Each row was made from one walk, in order. Every step used is in the known rows, and no mark comes twice. Write each row's walk.
Known rows:
W T C: [  2 -10 -21   5   0   0  -8  38  -6  -5   1 -15 -20  -4 -11  11   1  10
 -20]
C N W M: [ -6  -3  13   2  -2  18  16 -11  27   9   7  52   4  -3  -6  -6  17   1
  22]
W N D M: [  1  11   2  -7   2  -1 -21 -19  -7   4  -2 -32  24   3  33  13  19  -4
  13]
C N W T: [  1 -10   2   1  -7  17  10   2  17  14   8  44   3 -10  -8   0  21  13
  17]
D N W: [ -2   6  27  11  -4 -10  12   4 -19   7  12  -5 -11  16 -14 -13 -15   3
  -4]
T C N W M D: [-19 -10   1  -3   3  16   6   2  30  -2  -4  24   2 -11 -26  -6  -1  -2
   6]
N C: [  2  -6  -5   9 -21  -5   3   5 -17  10  -5  11  -2   6  11 -14   9  -7
  -6]
M W T C N D: [  5  -4 -25  -2   0   0 -23  19  10 -14   5 -25 -14 -11 -14  -8  -5  -4
  -3]
M D N W: [ 11   6  14  -3   8 -18  26 -13  -9   5   1 -23  11   3   2  -8 -27  10
  -9]
W T C N: [ -2 -15 -19   2  -3  10  -8  35   6   1   2  -2 -10 -11 -16  16   3  14
 -13]
D N W T: [  3   4  20  14  -2 -14  13  15 -24   5  15 -17 -14  15 -14  -7 -13   9
 -10]
D N W M: [ -4  11  32  15   3 -13  19   1 -12   0  14 -10 -14  21 -13 -14 -17  -3
  -5]
T C: [-13  -8  -7  -1  -3  10 -12  19   5  -3  -7  11 -14  -4 -19  -1  -6  -4
 -10]
T C N W M: [-22 -10   3   0  -1  19   0   8  29  -1  -1  33  -6  -8 -29  -6   4  -5
   7]
W M D: [  9  10   5   1  18 -10  28 -12  15 -11  -3  -9   0   7  18   0 -14  -6
  -8]
W N C T: [ -3  -4   3   9 -21  -8 -10   3   6  17   0   0  12   9   8   3  14 -21
   3]
C N D M W T: [  4  -1 -13 -13   4  16 -17 -13  -2  -4  -3  16  12 -14  12  13  19  13
  13]
C N: [ -1 -10   2  -7 -10  23   0  -2  19  16   0  47   9 -12  -1  11   5  10
  12]
D N: [  1   4  21   7  -6  -8   2  10 -19   7   7 -14  -8  13  -8   3 -29   6
 -16]
N D M: [  9  13 -11 -12  14   4 -19 -21 -38 -17 -12   1   0   1  32   9  26   7
   1]
D M: [  8   9  -7  -9  -1  -1  -2 -18 -29   4  -5  10  -1   1  31  22  10   7
  24]
T C N D M W: [-17  -7 -13 -12   2  19 -25   1  11  -9  -9  11   1 -16 -17   3   4  -1
   5]

Which walk is each row?
[  6   4 -22  -8  -2  -4 -14  -6 -13  -3   2 -15  -4 -10  13  18   2   4
  28] | D M W T C N
[  2  -9 -10  10 -17  -7  -3   9 -19   1 -10  45 -18  11  -4  -6  19 -19
 -14] | N C T
[  5  10  12   7  14  -9  33 -17   9  -6   5  14  -6  10   5 -22  11  -8
  10] | N W M D
[  6  11 -23 -11  16  -2 -28 -10 -32 -25  -9 -25  -6  -3  18   4  18   2
  -1] | N D M W T C
[  6  12  16   5  18 -16  28  -9   8 -10   1 -25   0  13  10   1 -29  -5
 -14] | W M D N
[  1   6   5  -3   0   1 -20  -8   4   5   1 -28  21   3  21   3  15  -6
   0] | W N D
[-19  -8  -9 -12   2  22 -21   2   7  -6 -12  21   3 -14 -15   9   8   4
   1] | T C N D M
[  7   8  -6  -3  -4  -8 -26  -7  14  -3   7 -39   6  -2   9 -14  -2 -18
  11] | M W N D
[  4   9  12   9  14 -19  26  -6   4 -13  -3 -11  -6  16   4  -1 -21 -13
 -20] | W M D N C T
[  4  11  14   9  12 -19  29  -9   4  -9   0 -29   3  14  11  -5 -27  -8
 -16] | W M D N C
[  1   0  -8 -15   3  19 -17 -21   2  -2  -5  24  13 -14  12  10  18   8
  18] | C N D M W
[  7   2   6   0  10 -18  22   0  -7   1   1 -35   7   1  -8  -5 -29  13
 -15] | M D N W T C
[ 13   4   9  -5   6 -16  20  -8  -8   5  -3 -29  12   1   7   4 -36  12
 -16] | M D N
[-19 -12  -7  -9   1  24 -21   9  15  -6 -10  24   0 -13 -22   1   5   2
  -8] | T C N D
[ -2  -9 -23  -2   4   9 -14  24  -7  -7  -3  -9  -7 -11  -5  20  12  16
  -9] | W T C N D M
[ -3  -2   6   8 -24  -7  -6   0   7  23   4 -25  23   6  19  -3   7 -13
   9] | W N C
[  4   1  -7   5 -18 -15 -19   0  16   5   7 -19   0   3  -1 -14  -3 -29
  13] | M W N C T
[  0  -4  -5  10   1  -1   9  18  -7  -2   8  10 -20   2 -15 -13  20   4
   3] | N W T C
[-3 -8  9 -3 -8 21 10 -9 20 16  6 57  6 -9 -8 -5 19  7 23] | C N W
[ 10   0   5   0   1 -22  19  -6 -14   3  -8 -17   8   5   1  -1 -28   2
 -22] | M D N C T
